Each row was made from one path, in order. Every step used is in the known rows, and no mark comes twice. Write each row's path.
Known rows:
birar pusofi: [ 18.5   8.1   5.2   1.0  -0.6   5.6   4.8  -2.1  -7.1  16.4   0.2   2.5
  -6.0 -14.1   3.1  -2.2   7.4 -18.4   2.5   5.8  -6.8  -2.4]
nukuv rupo pusofi: [ -8.9  -6.0  -9.9   1.9  -7.5 -10.6   9.7  -5.1  12.6  17.3  -7.3  -5.5
  -3.0  -0.4  -4.1  31.1 -13.0 -26.7 -16.0 -15.5  -1.0 -26.7]
nukuv birar volo rupo: [  1.8   8.7   9.7  -3.7   1.5  -5.8 -15.9   7.7  20.7 -23.5  15.4  24.8
   5.3  14.4  -2.0  -5.5  -4.9  10.8 -13.4  25.0 -10.1  19.9]
volo birar kado rupo: [  1.4 -26.7  -4.0   7.4   7.9   9.5   4.6   4.9 -15.0  -4.9 -15.3 -15.8
  -0.3   3.4  -5.6 -31.8  -7.7  25.8  -5.4 -10.1  15.0   1.3]
kado birar volo rupo pusofi: [-11.7   7.8   0.6  -8.4  -9.8 -21.0  -9.1   7.6  17.5  -1.3   2.6  20.9
 -18.6  14.7 -15.3  29.8  -6.7  -2.6 -14.4   2.4  -2.7   0.8]
kado rupo volo: [ 17.8  -6.8  -6.2   0.0  -3.7   0.1   3.0  -2.0  -7.9 -18.8  11.8  -1.5
   7.9  -3.7  -3.1 -49.4  19.0  18.6  21.6   0.7  -7.8   6.1]
birar volo: [ -1.8   0.9  -1.5 -10.2   0.6   2.2  -5.9   4.4   9.8  -3.8   3.7   9.2
  -4.8  11.2  -5.8   8.8 -13.3 -19.8 -13.5  -0.2  -8.5   6.7]
nukuv birar: [ -7.6   8.8  10.7   8.3  -2.5   6.3  -4.7   4.1   1.4 -15.7  10.0  19.9
   5.2  -1.2   7.2   6.8  -7.3  10.2   0.7  22.3   0.1  11.3]
birar kado rupo nukuv: [  2.6 -23.8  12.9   4.9  23.0  -1.4  -3.5   3.8   6.6  -0.4   2.3 -25.2
   7.4   8.6  12.6 -23.4  -1.7  14.2 -24.0 -11.0  -1.6   0.5]
kado rupo volo birar nukuv: [ -0.8  -2.6 -14.9   2.7 -16.3  -2.8  13.9  -1.1 -16.9 -10.9   0.7  -0.9
   7.3 -17.8  -9.5 -47.4  18.0  26.7  38.4  -8.5   7.3   1.5]
pusofi birar: [ 3.2  5.5 -2.1 -2.9  8.9  9.6 -8.4 -4.8 -8.0  2.7  1.8 -6.5  3.4 10.3
  4.4  3.9  7.3  2.9  1.7  2.5 -2.5 -5.0]
nukuv birar volo rupo pusofi: [-10.9   2.4   1.4   2.0  -6.0 -19.0 -13.1   7.9  22.6 -24.6   7.8  25.2
   4.6  17.0  -8.0   9.4 -14.3   6.7 -12.0  17.9  -8.1  -1.8]
birar kado: [-13.7  -6.5   3.1   6.9   8.0   7.5  -1.7   3.6  -4.7  -7.9  -0.4  -3.0
   0.2   7.6  12.0   7.9 -13.6  19.7 -16.6   7.1   4.8   7.1]
kado rupo volo birar: [ 16.0 -10.7 -12.3   0.8  -9.4   2.1   5.7  -1.1 -19.2 -11.3  -6.0  -3.9
  -2.7  -6.1 -13.0 -46.3  10.8  25.7  24.3  -8.5   5.0   0.8]
kado rupo: [ 12.4 -12.5   1.7  -0.8   5.6  -0.8   4.3   1.7   0.9  -2.1   7.1  -9.6
   5.9   0.0  -3.8 -31.9  11.6  -4.0   6.8  -4.4  -6.0  -0.8]
pusofi birar volo rupo: [ 10.6   5.0  -2.7 -14.9  12.6  -2.2 -20.2  -1.2  11.0  -6.9   6.8  -0.5
   4.1  25.7  -3.7 -11.1   8.6   4.0 -11.5   5.8 -12.5   2.8]
volo rupo nukuv: [  0.8   7.7  16.3  -2.8  11.9 -27.6  -9.2   0.0  19.2  12.7   9.4 -13.9
  -4.5  12.3  14.0   5.9   6.6  12.8 -19.5  -1.5 -10.1   1.3]
kado birar volo: [ -4.9  10.9   6.2 -12.6  -5.2   7.3  -6.6   7.3   5.3  -0.4   4.5  23.7
 -20.5   5.7  -9.6  28.0  -8.7 -16.5 -13.5   2.9   0.4  18.8]
nukuv rupo: [  2.9   0.6  -1.8  -4.0  -0.5   2.2   6.8  -5.3  11.5  16.2   0.8  -6.7
  -2.4  -3.5   2.2  17.3  -3.5 -22.0 -16.7  -9.6  -2.6  -6.4]
kado rupo volo birar pusofi: [ 38.3  -7.4 -10.0   1.4  -9.8   9.9   9.4  -4.6 -27.1   1.0 -10.2  -2.9
  -5.5 -22.3 -14.1 -59.7  21.7   8.8  28.3  -5.6   0.6  -3.4]
volo rupo pusofi birar: [ -4.0   3.0  -7.4   1.5   4.0 -19.6 -10.7  -4.8   3.1   1.5  -0.6  -8.2
   5.9  18.7  -0.2   4.0  10.0  17.1   1.3   2.2  -5.1 -22.7]
nukuv rupo volo birar kado: [ -2.3  -9.5 -14.3   4.4  -7.1  15.8   6.0  -5.5 -14.0  -4.7 -16.4  -4.6
  -8.2  -4.6   0.4   1.2 -14.7  28.7 -14.7 -10.1  16.1  -0.5]
rupo pusofi: [-16.0  -0.8  -5.6   6.4  -7.4 -15.2   3.8   1.5   1.5   3.9  -4.2   2.0
  -3.3   4.7  -1.3  22.7 -11.9  -5.2   0.1  -3.5  -1.2 -18.9]
birar nukuv: [-20.8  12.6   0.7   2.2  -6.4  -6.9   8.8   1.7   3.2   3.6  10.0   4.8
   7.1  -9.8   7.2   5.3   3.5  -1.0  12.0   3.6   0.1   2.1]
pusofi birar volo rupo kado: [  9.9   5.8  -2.6 -17.2  11.6 -12.6 -14.4  -3.1  12.7  -5.5   0.3  -6.7
   3.5  28.0  -1.1  27.7   0.7 -16.5  14.8   5.5 -12.5  14.3]

Which path is each row?
[-25.6  23.2   8.6  -2.9 -13.5 -11.9  14.0   3.1   0.2   7.9   5.1  11.8
  -9.8 -13.2   6.2  58.6  -0.8 -18.3  37.2   5.6   8.9  26.8] | rupo kado birar nukuv
[  9.8 -22.6  -2.4   3.3  22.7  19.5  -7.4  -1.0 -12.2 -13.9  -0.9 -20.2
  17.1  12.7   4.8 -40.5  10.9  21.7  -4.8  -0.5   1.9  -2.4] | pusofi birar kado rupo
[-15.8 -10.5  -2.7   8.6   1.9   9.8   1.3   4.3 -15.9  -0.5 -18.0  -4.8
 -10.4   6.0   2.9   9.1 -21.9  27.1 -14.9  -2.9  18.6   2.8] | volo birar kado
[ 10.9 -11.4  16.2  -4.7  13.2  -0.1 -12.3   7.6  21.3 -16.3  13.4   5.1
  10.0   9.3  -2.4 -22.5  -4.5 -14.9 -18.0   1.3 -12.8  10.4] | kado rupo nukuv birar volo
[-14.5  13.5  -4.3  -1.3   2.0   4.0  -0.7  -4.4  -5.1   3.8   8.1  -3.4
  13.4  -2.3   8.2  -2.7  13.6   3.4  14.5   3.1  -0.4  -5.4] | pusofi birar nukuv
[ 21.7   9.9  -8.2   2.3 -15.7   9.4   6.2  -4.9 -27.7   4.9 -12.8   8.1
 -16.1 -20.3  -5.8 -18.2   7.0  12.2  19.0   1.9   4.0  -1.7] | rupo volo birar pusofi
[-13.7   9.3  -3.7  -4.6  -7.7 -12.2  20.6  -5.9  16.7  18.3   1.2 -10.0
   6.4 -13.9   8.4  50.6  -5.6 -43.1  22.6  -9.7   0.2   5.8] | birar nukuv rupo kado
[ 14.8  18.5  13.8  -3.3  -7.5   1.4   9.1  -0.4 -10.1  20.2  -5.6  10.0
 -22.9 -17.0   2.0  49.8   3.1 -36.6  26.8   7.9   2.5  21.7] | rupo kado birar pusofi
[-16.7  -2.4  11.4  15.0   5.2  15.8  -6.7   6.8  -2.6 -25.9   4.9  15.0
   8.9   3.6  15.0   5.9 -17.5  31.2 -14.7  26.7   8.0  16.1] | nukuv birar kado
[ 12.0 -11.9  11.6  -2.2  14.4 -12.2  -1.3   0.8  10.3  10.2   7.1 -21.6
   3.6   4.1   5.2 -22.8   9.6  -9.0  -8.2 -15.2  -9.3  -2.5] | kado rupo nukuv
[ -8.3   9.1  21.7   6.8   6.2  -4.2  -9.6   3.6  10.5  -4.0  10.1   7.1
   2.5   2.8  15.8  16.0  -8.7   6.0 -16.1  11.3  -3.5   7.9] | rupo nukuv birar
[ 31.6  -4.3  22.6   6.3  11.2   3.1  -2.8   0.9   4.5   3.0   8.5  -2.7
   8.6 -16.7   6.7 -35.5  16.2 -14.0  -3.1   6.6 -11.1  -0.1] | kado rupo nukuv birar pusofi
[ -7.0   9.5  -8.3  -5.3   1.8   8.1   5.4 -10.4   5.2  16.5   5.6 -10.5
  14.1  -8.4   6.0   8.2  13.0 -17.5  -0.2  -9.1  -0.6 -12.3] | pusofi birar nukuv rupo
[-17.6  -2.4  22.3  13.8  14.7   5.9 -11.4   6.2   6.8 -13.7   5.4   3.4
   5.8   7.6  23.0  15.1 -19.4  27.0 -29.6  15.0   4.9  12.0] | rupo nukuv birar kado
[-22.9   9.3  -5.3   2.9 -12.7  -5.9  11.6   1.9  -8.0  11.2  -6.5   3.0
  -3.9 -11.8  -2.4   6.1  -4.8   5.6  14.1  -6.4  13.1  -1.6] | volo birar nukuv
[ 15.4  12.8  13.6   8.7  -3.2  13.7  -1.1   1.3  -5.3  -2.8   5.9  20.9
   2.2 -17.7   5.8  -3.7   4.1  -6.9   3.3  25.0  -4.1   7.6] | nukuv birar pusofi
[ 20.0  22.5  16.5  -5.0  -4.3 -13.8   4.0  -0.9   0.2  18.3   0.2   5.9
 -20.5 -10.1   3.3  39.6  14.7 -16.9  24.8  14.1  -2.0  24.7] | volo rupo kado birar pusofi
[-27.6  -1.6 -18.4   5.2 -20.8 -14.8  20.8  -3.7   4.2  25.8 -17.4  -5.5
  -3.1 -16.1 -10.9  29.9 -14.2 -18.8   0.6 -25.0  14.9 -31.4] | volo birar nukuv rupo pusofi
[-11.1 -33.5 -12.1  13.5   0.5  -3.6   7.2   5.3 -13.1  -4.2 -22.7 -14.5
  -0.6   5.9 -11.5 -17.3 -17.3  21.4  -4.2 -16.4  17.2 -20.2] | volo birar kado rupo pusofi
[  4.9   1.7  -6.4 -13.4   9.0  13.6 -15.5  -1.3   1.7  -4.3   1.6   3.5
   2.0  19.0  -5.4   2.7  -2.7 -13.5  -9.9   0.0  -8.5   0.2] | pusofi birar volo
[-16.0   4.7  -9.8  -1.0 -12.8  -1.3  17.2  -4.0   3.2  24.6  -9.5  -5.5
  -2.7 -18.2  -4.1  16.0  -5.9 -14.4  -0.5 -18.1  13.0  -8.5] | volo birar nukuv rupo
[-23.9  22.7   8.3  -0.2 -13.1  -1.4   7.8   4.6  -0.7   7.6  11.2  17.8
  -9.2 -15.6   3.2  25.0   7.9   2.1  11.5   6.6   8.7  13.6] | kado birar nukuv
[ 10.3 -20.8 -16.4  -8.7   7.9   0.3  -8.6  -0.3   3.9  -7.7  -3.4  -8.9
  11.3  18.8 -19.0 -24.0   2.6 -21.3  -0.4 -13.6  -9.5 -23.5] | kado rupo pusofi birar volo
[ 29.5   5.9 -12.7  -1.8 -15.7  13.5  11.3 -11.4 -17.1  19.0 -15.7   0.3
 -14.7 -26.7  -7.7 -11.1   5.9 -10.0   4.4 -10.5   3.8  -8.9] | nukuv rupo volo birar pusofi
[ 15.4 -17.4 -10.4   3.4  13.6  22.3  -8.5  -4.9 -20.5 -30.8   3.9 -13.6
  17.8   8.4   4.7 -58.3  19.1  44.6  10.3   4.7  -0.3   2.2] | pusofi birar kado rupo volo
[  0.7  -7.8 -18.9 -11.1   2.0   4.4  -6.3  -7.2  14.1   8.9 -10.3  -5.6
   2.7  15.4 -13.4  24.5 -13.2 -40.5 -22.4 -18.7  -6.7 -29.1] | nukuv rupo pusofi birar volo
